What can hang from each mark
k34: k157 k365 k666 k912
k912: k62 k894
k689: k34 k945
k157: k34 k593
k593: k666 k912
k894: k912
k365: k62
k62: k365 k912

Each row was made from one small tree. The marks that hang from a mark follow it in brackets, in the order of their numbers. Every link used is in the known rows. Write each row's tree.
Known rows
k365[k62[k912]]: [ 0.13  1.23  3.52 -0.02 -4.08  0.80  3.49  2.12 -5.22 -0.82  0.42  1.90
  2.58 -1.77 -1.70  3.02  2.07 -2.86  2.51  0.71  3.01 -1.47  1.46]
k157[k34]: [-0.02  2.27  6.02  1.00 -3.73  0.34  1.39  0.42 -1.07 -1.96  0.72  1.28
  0.92 -2.94 -3.68 -0.40 -0.37 -1.83  1.03  1.75  1.89 -2.80  3.00]
k593[k912[k894]]: [ 2.34  1.62  5.34 -1.43 -2.75 -2.47  2.24  0.88 -1.03 -1.91  2.39  0.83
  2.14 -2.10 -1.14  0.15  1.72 -3.00  1.38  1.24  1.52 -4.01  2.35]
k894[k912]: [ 1.52  1.84  3.97  0.45 -2.05 -0.75  3.72  0.62 -3.17 -1.14  0.95  0.90
  2.01 -3.96 -1.89  1.32  0.15 -1.85 -0.10  3.85  1.64 -2.26  2.51]
k62[k912]: [ 1.45  1.63  4.31 -0.13 -2.76  0.35  3.32  1.50 -4.23 -1.29  1.37  1.28
  2.34 -3.88 -2.22  1.46  2.40 -1.55  1.29  0.63  1.76 -1.77  1.26]
k157[k34[k666 k912[k894]] k593]: [ 1.68  2.40  6.60  0.64 -1.31 -0.46  0.89  0.73 -1.01 -2.34 -0.29 -0.42
  1.12 -4.42 -0.37 -1.72  1.46 -0.77  1.41 -1.57 -1.09 -3.46  1.59]
k593[k666 k912]: [ 1.86 -0.85  6.40 -0.47  0.53  0.19  4.15 -0.25 -0.99 -1.95  1.12  0.95
  3.20 -1.78 -0.44 -0.31  1.27 -0.98 -1.95  2.39 -0.82 -3.64  0.55]
k689[k34[k666 k912[k62[k365]]] k945]: [ 1.07  4.16  0.69 -2.13 -2.00 -0.10  3.25  0.37 -2.25 -1.21 -2.95  0.10
  2.73 -4.20  1.72  2.21  2.45 -5.59  3.02  2.16 -0.52 -4.11 -2.68]
k157[k34[k365[k62]] k593[k666]]: [-0.59  0.02  5.32  2.11  0.05  2.67  2.27  1.96 -0.42 -2.77 -1.01 -0.03
  1.11  0.17  0.04  0.22 -0.19 -0.33  1.29  0.04  0.84 -3.33  1.32]
k34[k157[k593[k912]] k666]: [ 3.13 -1.92  4.91 -0.12  1.15  0.70  3.78  1.98 -1.11 -2.48  0.09  1.12
  2.01 -3.31 -0.85 -0.17  2.60 -0.65 -4.02  1.29 -4.22 -4.25  0.52]
k34[k365 k912]: [ 2.94  1.41  3.23 -0.07  0.83  0.74  3.90  1.59 -1.32 -2.75  0.63  0.10
  2.40 -4.80 -0.64  2.58  0.54 -1.88  1.28  2.13  0.56 -2.01 -1.09]
k912[k62]: [ 1.60  1.72  3.53 -0.66 -4.00  1.03  2.48  2.82 -0.88 -1.23  1.09  1.49
  1.00 -0.79 -0.92  1.09  1.60 -3.97  1.84  2.67  3.49 -2.72  2.95]
k365[k62]: [ 0.91  1.18  4.08  0.00 -4.36  0.63  2.78  2.43 -2.18 -0.62  0.63  1.69
  1.92 -0.62 -1.96  2.52  0.82 -3.43  1.68  2.69  3.56 -1.99  2.03]
k912[k894]: [ 2.91  2.80  4.61 -1.30 -4.11 -1.59  1.07  1.80 -1.23 -1.08  2.83  0.58
  1.98 -1.40 -1.49  0.73  1.81 -3.29  2.89  0.81  3.27 -2.74  3.11]
k62[k365 k912[k894]]: [ 1.82  4.39  1.92 -1.33 -2.82 -1.30  1.65  0.96 -4.50 -2.11  2.54 -0.11
  1.44 -2.46 -0.08  2.56  4.47 -2.84  5.22 -1.03  1.64 -2.44  1.63]
k62[k912[k894]]: [ 2.08  2.89  4.06 -1.36 -3.80 -1.41  1.93  1.54 -4.29 -1.22  2.53  0.65
  2.61 -2.61 -1.15  1.13  3.02 -2.53  3.76 -1.15  2.82 -2.17  2.42]
k34[k157[k593] k365 k912[k62]]: [ 2.74 -0.06  0.94  0.46  2.02  2.78  4.50  3.81 -1.48 -4.45  0.80  0.55
  2.26 -2.77  1.39  1.69  2.33 -2.17  0.18  1.30 -0.56 -4.32  0.76]
k157[k34[k365[k62[k912]]]]: [-1.46  2.11  3.34  1.09 -2.63  1.58  2.28  1.25 -4.13 -2.47 -1.24  1.00
  1.12 -1.86 -2.01  2.81 -0.01 -2.29  4.28 -0.42  2.06 -1.55  1.06]
k157[k34 k593[k666]]: [ 0.04  0.32  7.56  2.17 -0.77  1.63  2.11  0.70 -0.37 -2.48  0.69  0.26
  1.56 -2.03 -1.31 -2.59  0.77  0.91 -1.01  0.31  0.28 -4.10  2.71]
k894[k912[k62[k365]]]: [ 0.59  3.77  0.49 -0.08 -1.90  0.21  3.48  1.13 -3.11 -2.04  0.28  0.55
  0.12 -1.91  0.68  2.50  2.01 -3.84  2.68  4.07  1.76 -2.90  2.93]
k912[k62 k894]: [ 2.17  3.11  3.33 -1.85 -4.92 -0.68  1.03  2.86 -0.94 -1.19  2.21  0.95
  1.25  0.54  0.01  0.69  2.12 -5.06  4.15  0.97  4.50 -3.10  4.11]
k157[k34[k365 k666 k912[k62]]]: [ 0.99  2.05  3.50 -0.07  0.21  2.13  1.91  0.85 -0.48 -2.75 -2.76  0.20
  0.13 -2.98  0.33  1.10 -0.32 -3.29  2.49  0.80 -1.15 -1.72 -0.33]
k689[k34[k157 k365 k666]]: [ 4.64  1.68  1.32 -1.65  1.48  1.16  2.79  1.55 -0.49 -2.02 -1.52  0.65
  2.58 -3.38 -1.51  1.04  0.52 -2.54  0.06  0.48 -2.64 -3.11 -2.02]
k157[k34[k666]]: [ 0.94  1.74  6.36  0.26 -2.85  0.62  0.78  0.26 -0.58 -1.00 -1.23  0.81
  0.35 -2.86 -2.90 -0.32 -0.10 -1.85  0.50  1.08 -0.54 -1.60  1.49]

Which tree is each row?
[ 0.34  0.09  7.73  1.32 -0.88  0.34  2.06  0.83  0.27 -2.41 -1.53  0.53
 -0.31 -4.31 -1.84 -2.08  0.53  0.17 -2.24  0.78 -2.65 -4.06  1.20] -> k157[k34[k666] k593[k912]]
[ 2.79  0.10  1.64 -1.12  0.40  0.17  2.88  3.85 -0.31 -4.27  1.80  0.43
  1.33 -0.01  1.86  0.61  2.66 -3.24  1.43 -0.06 -0.11 -5.88  2.70] -> k34[k157[k593[k912[k62 k894]]] k365]
[ 0.95  1.33  7.51  0.18 -1.76 -1.37  0.54  0.74  0.27 -2.33 -0.35 -0.05
  0.02 -3.02 -0.90 -2.53  1.15 -0.93  0.18 -1.09 -1.65 -4.49  2.41] -> k157[k34[k666] k593[k912[k894]]]
[ 0.40  3.08  2.51 -1.34 -3.90 -0.35  4.11  1.13 -2.25 -1.44 -1.00  1.14
  4.25 -4.25  0.03  0.69  0.65 -5.26  2.11  2.82  3.00 -5.10 -0.40] -> k689[k34[k912[k62]] k945]
[ 0.02  1.36 -0.41 -1.41 -2.38  0.37  4.31  1.80 -5.78 -1.92 -1.48  1.32
  5.48 -2.26 -0.88  4.13  1.02 -4.63  3.04  0.15  1.28 -3.85 -1.64] -> k689[k34[k157 k365[k62[k912]]] k945]
[ 2.84 -0.41  3.74  1.16  0.79  1.38  4.54  2.16 -2.78 -3.56  2.06  1.03
  3.64 -4.78 -1.05  0.46  2.62 -0.53 -2.22  1.61 -1.14 -4.37  1.18] -> k34[k157[k593] k912]
[ 0.83  1.59  7.11  1.29  0.05  0.03  1.87 -0.19 -1.41 -3.26  1.52 -0.53
  3.06 -2.83  0.50 -2.77  1.39  0.01  1.13 -1.52  0.07 -4.75  2.37] -> k157[k34[k912[k894]] k593[k666]]
[ 1.61  1.95  4.02 -2.03 -3.69 -1.42  2.05  1.87 -0.67 -1.97  1.85  1.17
  1.37 -0.07  0.47  0.09  1.98 -4.95  2.72  1.45  2.73 -4.50  3.47] -> k593[k912[k62 k894]]
[ 1.29  2.83  4.80  1.31 -0.08 -0.24  1.36  1.56 -0.50 -4.13  1.00 -0.96
  1.02 -4.40 -0.11 -0.58  0.54 -0.78  3.01 -1.17  0.83 -4.14  1.67] -> k157[k34[k365 k912[k894]] k593]
[ 1.91  4.62  1.15 -1.84 -3.92 -0.55  0.86  2.25 -1.26 -1.97  2.13  0.30
  0.11  0.65  1.09  1.99  3.69 -5.21  5.75  0.99  3.34 -3.38  3.31] -> k912[k62[k365] k894]
[ 2.54  1.06  2.68 -2.23 -2.64 -0.57  2.76  0.73 -2.27 -0.44 -1.43  1.24
  4.83 -3.28 -1.79  1.12  0.95 -4.13 -0.76  1.55 -1.35 -3.99 -1.20] -> k689[k34[k157 k666] k945]
[ 3.69 -0.50  1.23 -0.30  2.86  3.03  3.85  3.52 -1.02 -3.43 -1.23  0.27
  1.71 -2.68  2.11  1.90  2.50 -2.24 -0.56  0.62 -3.12 -3.11 -0.78] -> k34[k157[k593] k365 k666 k912[k62]]
[ 0.79  3.50  5.77  0.19 -2.76 -1.31  1.20 -0.48 -2.01 -2.80  1.61  0.43
  2.45 -3.75 -1.87 -0.72  0.39 -2.58  3.16  0.03  1.76 -3.40  2.83] -> k157[k34[k912[k894]]]
[ 1.65  0.85  2.33 -0.93 -1.13  1.61  2.99  2.55 -3.97 -0.57 -2.30  0.62
  1.39 -1.76 -0.07  4.49  1.68 -2.79  2.95 -0.42 -0.16  0.16 -1.70] -> k34[k365[k62[k912]] k666]
[ 0.89  2.52  3.23 -1.15 -5.03 -0.97  2.08  2.10 -5.31 -0.76  1.54  1.26
  2.83 -0.46 -0.72  2.64  2.70 -3.87  4.89 -0.97  4.01 -1.86  2.52] -> k365[k62[k912[k894]]]
[ 1.37  1.95  1.86 -1.65 -1.31 -0.07  3.71  1.15 -2.29 -0.51 -4.07  0.08
  4.07 -4.00  0.63  3.60 -0.40 -4.78  2.38  1.50 -0.07 -2.67 -4.31] -> k689[k34[k365[k62] k666 k912] k945]
[ 2.47 -2.24  2.68 -0.20  1.96  1.71  3.93  3.20 -1.05 -2.69 -1.71  0.84
  1.48 -1.07  0.64  2.62  1.63 -1.84 -1.83  0.94 -3.64 -3.53 -0.87] -> k34[k157[k593[k912]] k365[k62] k666]
[ 1.99  2.15 -0.21 -0.64  0.17  1.78  4.06  1.09 -3.18 -3.88  1.38  1.42
  2.72 -1.92  0.75  3.00  3.67 -4.25  1.73  2.68 -0.75 -3.79  1.20] -> k34[k157 k912[k62[k365]]]
[ 2.88 -2.81  3.91  0.33  4.56  1.85  4.84  1.62 -0.58 -4.18  1.19  0.21
  3.22 -1.67  0.97  0.12  1.86  0.44 -3.23  0.93 -3.66 -5.10 -0.18] -> k34[k157[k593[k666 k912]] k365]
[ 2.54  2.27  2.69 -1.83 -0.04 -0.54  3.59  0.57 -1.44 -1.17 -3.11 -0.50
  3.85 -6.10  0.11  2.23 -0.26 -3.51  1.22  1.41 -1.24 -3.02 -4.42] -> k689[k34[k365 k666 k912] k945]
[ 3.91  0.15  2.55  0.51  5.38  2.42  5.46  1.03 -1.18 -4.38  0.08 -0.15
  4.88 -4.51  0.91 -1.17  1.42  0.35 -1.56 -0.26 -3.02 -5.70 -2.37] -> k689[k34[k157[k593[k666]] k365 k912]]
[ 2.84  0.99  0.60 -0.19  1.71  2.54  3.73  2.36 -2.18 -3.52 -0.43  0.50
  1.28 -2.70  2.20  1.85  4.79 -2.58 -0.05  1.14 -3.63 -3.77  0.13] -> k34[k157[k593] k666 k912[k62[k365]]]
[ 1.59  2.22  2.72 -2.09 -0.48 -0.49  2.40  0.13 -0.91 -2.78  1.62  0.05
  1.62  1.47  3.06  0.53  3.69 -4.16  3.37  0.71  0.21 -4.73  1.91] -> k593[k666 k912[k62[k365] k894]]
[ 0.25  1.54  4.17  0.23 -2.04  1.58  0.93  1.49 -0.72 -1.21 -3.01  0.57
  0.01 -0.72 -1.58  2.45 -1.05 -3.07  2.70  0.73  0.00 -0.82  0.16] -> k157[k34[k365[k62] k666]]
[ 2.13 -1.47  4.59  0.59  0.21  0.45  4.42  2.12 -1.47 -3.54  2.04  1.44
  2.46 -3.34 -1.55 -0.23  2.36 -0.56 -3.40  2.05 -1.78 -5.53  2.02] -> k34[k157[k593[k912]]]
[ 3.78 -0.72  4.71 -1.31  0.15 -1.01  2.32  1.99 -1.03 -2.51  1.14  0.48
  2.30 -1.96  0.19 -0.51  3.24 -1.66 -1.68 -0.49 -3.24 -4.74  1.68] -> k34[k157[k593[k912[k894]]] k666]
[ 0.43  2.11  5.00  0.07 -1.79  1.69  1.92  0.28 -1.30 -1.95 -2.00  1.08
  0.87 -3.09 -0.71 -0.19  0.43 -3.37  1.50  1.28 -0.58 -2.16  1.24] -> k157[k34[k666 k912[k62]]]
